Known rows, with every way that one mark hangs from another
Q(H(M(G(J(R Z))))): [ 1.23  0.75 -2.30 -1.05 -1.14  0.50 -6.57 -0.64 -2.34  2.48  0.04 -1.10
  0.44 -0.77  0.94  0.06 -1.00 -1.82 -1.15 -1.46  1.89  1.34]
M(G(J)): [ 1.28 -0.27 -1.47  0.94 -0.05  0.77 -3.09 -1.57 -1.28  1.69  0.93 -0.15
 -0.26  0.70  1.67 -1.07 -1.35 -0.01  0.98 -1.10  0.10  0.79]
L(Y(G(J(Z) M) P)): [-0.93  2.08 -3.09  1.80 -1.25  1.81  0.18 -3.03 -0.86  0.78 -1.56  2.27
 -2.31  1.04 -5.03  1.89 -2.35  2.38  0.66 -2.10 -1.28 -0.13]
P(Y(G(J(R Z) M) L)): [ 0.51  1.28 -3.64  1.35 -0.36  2.53 -0.59 -3.71 -1.01  1.60  0.18  2.50
 -1.17 -1.05 -3.31 -1.37 -1.16  3.84  0.47 -0.91  1.87 -0.92]
Z(J(G(M) R)): [ 1.21  2.15 -5.56 -1.88 -0.70  2.47 -3.99 -1.25 -2.32  0.59  3.42  3.11
  1.52 -0.23  1.89  1.31  0.31  0.21 -0.31 -0.68 -0.11  1.62]
M(G): [ 0.40 -0.84 -1.81  0.67 -0.15  0.67 -2.93 -1.53 -1.28  1.82  2.68  0.93
 -0.33  0.77  4.12 -1.34 -1.60  0.12  0.33 -1.05  0.58  1.17]
J(G(Y(L P)) R Z): [ 0.59  1.55 -4.32 -1.81 -0.42  2.67 -0.97 -1.32 -1.85  0.02  2.02  4.71
 -0.78 -0.73  0.59 -3.88 -0.55  2.81 -0.36 -0.59 -4.33  0.14]
Z(J(G R)): [ 1.19  1.93 -5.45 -3.49 -0.05  3.04 -5.45 -0.77 -2.58  0.20  4.34  3.48
  1.35  0.16  2.89 -2.68 -0.26  0.17 -0.53 -0.11  0.21  1.65]
J(G(Y(P)) R Z): [ 0.87  1.89 -4.49 -1.67 -0.05  2.49 -3.61 -0.12 -2.07  0.00  3.05  4.29
  1.15 -0.80  1.67 -2.70 -1.00  1.31  0.00 -0.15 -4.47  0.88]
P(Y): [ 0.07 -0.49 -2.07  2.30  0.69  0.86 -1.35 -2.11 -1.05  1.59  3.54  0.64
 -1.10 -0.17  5.57 -4.64 -2.26  1.78  1.00  0.27  4.38  0.75]
J(G(M Y(P)) R Z): [ 0.88  2.12 -4.61 -0.09 -0.67  1.96 -2.23 -0.56 -1.85  0.42  2.01  3.84
  1.50 -1.21  0.61  1.11 -0.43  1.57  0.23 -0.73 -4.68  0.79]
M(G(J Y(P))): [ 1.15 -0.45 -0.59  2.89  0.05 -0.17  0.00 -2.94 -0.52  0.39 -1.19 -0.13
 -1.07  0.49  0.31 -0.10 -1.36  1.54  1.65 -1.16 -3.04  0.05]
Q(H(M(G(J(R) Y)))): [ 1.98  0.03 -0.89  1.95 -0.59 -1.49 -2.80 -1.79 -1.90  1.57 -1.65 -2.77
  1.09 -0.67  1.53  0.59 -0.37 -0.93  0.26 -2.00  2.68  0.13]
H(M(G) Q): [ 0.27 -1.20 -2.10  2.13 -0.63 -1.83 -2.47 -1.79 -0.68  2.79  0.03 -1.78
 -0.59 -0.16  6.50  2.59 -1.24 -1.00 -0.14 -1.76  3.77  1.05]
Y(P): [-0.51  0.29 -2.33  0.80 -0.71  1.04 -1.17 -2.35 -0.50  0.67  2.18  1.06
 -3.27  1.04  4.08 -1.50 -2.42  2.14  0.38  0.40 -0.64  1.22]
Y(G(J(R) M) L P): [-0.15  1.34 -3.56  1.32 -1.51  1.57  1.56 -4.97  0.12  0.23 -1.97  1.75
 -3.69  0.83 -4.25  2.69 -1.31  4.57  0.28 -0.93 -1.92 -0.79]
Z(J): [ 0.50  1.04 -2.69 -0.86 -0.58  1.92 -2.76 -2.18 -1.94  0.82  3.17  0.75
 -1.54  0.81  4.36 -2.99 -1.09  1.12  0.17  0.09  2.02  1.72]
Q(H(M(G(Y)))): [ 0.55 -1.61  0.18  3.43 -0.93 -2.20 -0.99 -2.15 -1.37  2.33 -0.49 -2.44
 -0.44 -0.36  5.57  1.37 -0.57 -1.01 -0.09 -2.46  4.12  0.29]
H(M Q): [ 0.17  0.10 -2.36  1.93 -1.00 -1.33 -1.77 -1.38 -0.93  2.56  0.56 -2.18
 -1.52 -0.30  7.12  0.83 -1.46  0.12  0.08 -0.69  5.28  1.12]
G(J(Z) M Y(P)): [ 1.00  1.78 -1.32  2.84 -1.09  0.92  0.17 -1.92 -1.15  1.06 -0.81  0.08
 -1.32 -0.76 -0.56  0.88 -1.04  2.40  1.66 -0.60 -3.17  0.45]
H(M): [ 0.47  0.15 -2.19  1.22 -0.79  0.04 -1.55 -0.84 -1.24  1.86  1.95 -0.78
 -2.08 -0.29  6.75  0.37 -1.57  0.54 -0.14 -0.30  3.63  1.26]

Rows
[ 1.34  2.51 -2.73  0.91 -1.23  1.76  1.17 -2.85 -1.39  0.38 -1.17  1.25
 -1.96 -0.89 -2.86 -1.25 -0.64  3.99  1.05 -0.50 -4.20 -0.04]
G(J(R Z) M Y(L P))
[ 0.49  0.30 -3.19  1.21  0.48  1.90  0.03 -4.22 -0.61  0.65  0.47  1.80
 -1.90  0.00 -1.60 -3.94 -1.69  4.04  0.67 -0.41  3.40 -1.22]
P(Y(G(J(R)) L))
[ 1.87  1.27 -0.78  3.82 -0.72 -0.10  0.93 -1.78 -1.53  1.46 -0.44 -1.52
  0.22 -0.47  1.41  0.44 -0.44  1.75  2.36 -0.98  0.86 -0.03]
G(J M Y)
[ 0.24 -1.54  0.61  3.95 -1.43 -2.07  2.61 -4.58 -0.17  1.44 -4.25 -2.34
 -4.17 -0.06  0.86  2.28 -0.57  1.39 -0.03 -2.61  1.40 -0.79]
Q(H(M(G(J Y(L P)))))
[ 0.97  1.58 -5.10 -0.65 -0.58  1.77 -3.47 -0.17 -2.01  1.32  3.42  2.83
  1.95 -0.38  2.63  0.89 -0.42  0.29  0.03 -0.78 -0.32  1.10]
J(G(M) R)
[-1.74  0.59 -3.08  1.45 -0.46  1.14  0.78 -3.55 -0.43 -0.01  0.36  2.53
 -3.26  2.23 -0.75 -1.34 -3.10  2.65  0.25 -1.58  0.81 -0.10]
L(Y(G P))
[ 0.98 -1.17 -1.06  3.74 -0.31 -2.64 -0.47 -2.03 -0.92  2.28 -1.02 -2.48
  0.44 -0.82  6.12  2.08 -0.58 -0.44  0.71 -2.13  3.11  0.31]
H(M(G(Y)) Q)
[ 1.87  1.68 -1.10  1.00 -0.25  1.57 -2.31 -0.34 -2.37  1.44  1.21 -0.10
  0.48 -0.74  1.66 -4.29 -0.93  1.30  1.58 -0.23 -0.18  0.49]
G(J(Z) Y)
[ 0.98  2.11 -5.28 -3.72 -0.16  3.51 -6.70  1.26 -2.84  1.30  5.09  4.26
  2.10 -0.66  2.84 -3.70 -0.93 -0.15 -0.63 -0.07 -1.33  1.62]
J(G R Z)
[ 1.72  2.03 -4.37 -2.16  0.18  2.61 -4.74  1.16 -3.05  0.86  4.07  3.70
  3.18 -1.19  2.78 -4.35 -0.37  0.43  0.19 -0.44 -1.82  0.82]
J(G(Y) R Z)
[ 0.77  2.21 -3.79 -0.54 -1.50  2.87 -1.43 -2.67 -1.52  1.58 -0.15  2.28
 -1.29 -0.28 -3.80  0.11 -0.70  3.22  0.04 -1.18 -0.62 -0.39]
Y(G(J(R Z) M) L)
[ 0.16  0.50 -1.38  3.94 -0.99 -0.30  2.27 -3.00 -0.49  0.68  0.14  0.11
 -1.91  0.13  2.83  1.62 -1.28  2.83  1.47 -0.57 -1.43  0.38]
G(M Y(P))
[ 0.18  0.47 -2.29  3.25 -0.25  1.66 -1.60 -2.88 -0.69  2.34  0.47  1.25
 -0.41 -0.92 -1.02  0.79 -1.57  2.17  1.14 -0.95  2.77 -0.38]
P(Y(G(J(Z) M)))
[ 0.38  1.27 -3.94 -0.33 -1.04  2.28 -3.65  0.45 -2.13  2.47  3.51  3.24
  1.11 -0.80  3.30  1.13 -0.43 -0.16 -0.12 -1.20 -0.43  1.27]
J(G(M) Z)
[ 0.52  2.37 -4.02 -0.47  0.02  2.02 -2.19 -1.94 -2.02  0.00  0.28  1.67
  0.11  1.44 -3.55 -3.71 -2.26  1.80  0.76 -1.46  1.98 -0.18]
L(Y(G(J(R))))
[ 0.90 -0.78 -0.42  2.78 -0.29  0.00  2.55 -4.20 -0.30  0.44 -2.12  0.25
 -3.08  0.55 -0.61 -0.95 -0.90  2.99  1.25 -1.64 -3.06 -0.64]
M(G(J Y(L P)))
[ 1.01  2.00 -4.71  0.06 -0.55  1.50 -0.81 -2.66 -1.56 -0.77  1.33  3.15
  0.74 -0.33  0.72  2.14  0.28  1.70  0.36 -0.76 -3.25  0.88]
Z(J(G(M Y(P)) R))
[ 0.71  1.54 -1.21  2.68 -1.49  1.10  2.87 -3.24 -0.94  1.03 -1.70  0.60
 -3.25 -0.66 -1.44 -0.13 -0.61  3.81  1.30 -0.94 -3.07 -0.29]
G(J(Z) M Y(L P))
[-0.90 -1.34 -2.15  2.74  0.13  1.20  1.71 -4.53 -0.15  1.52  1.53  2.11
 -3.24  0.31  2.45 -3.29 -1.92  3.93  0.37 -0.91  4.93 -1.07]
P(Y(G L))
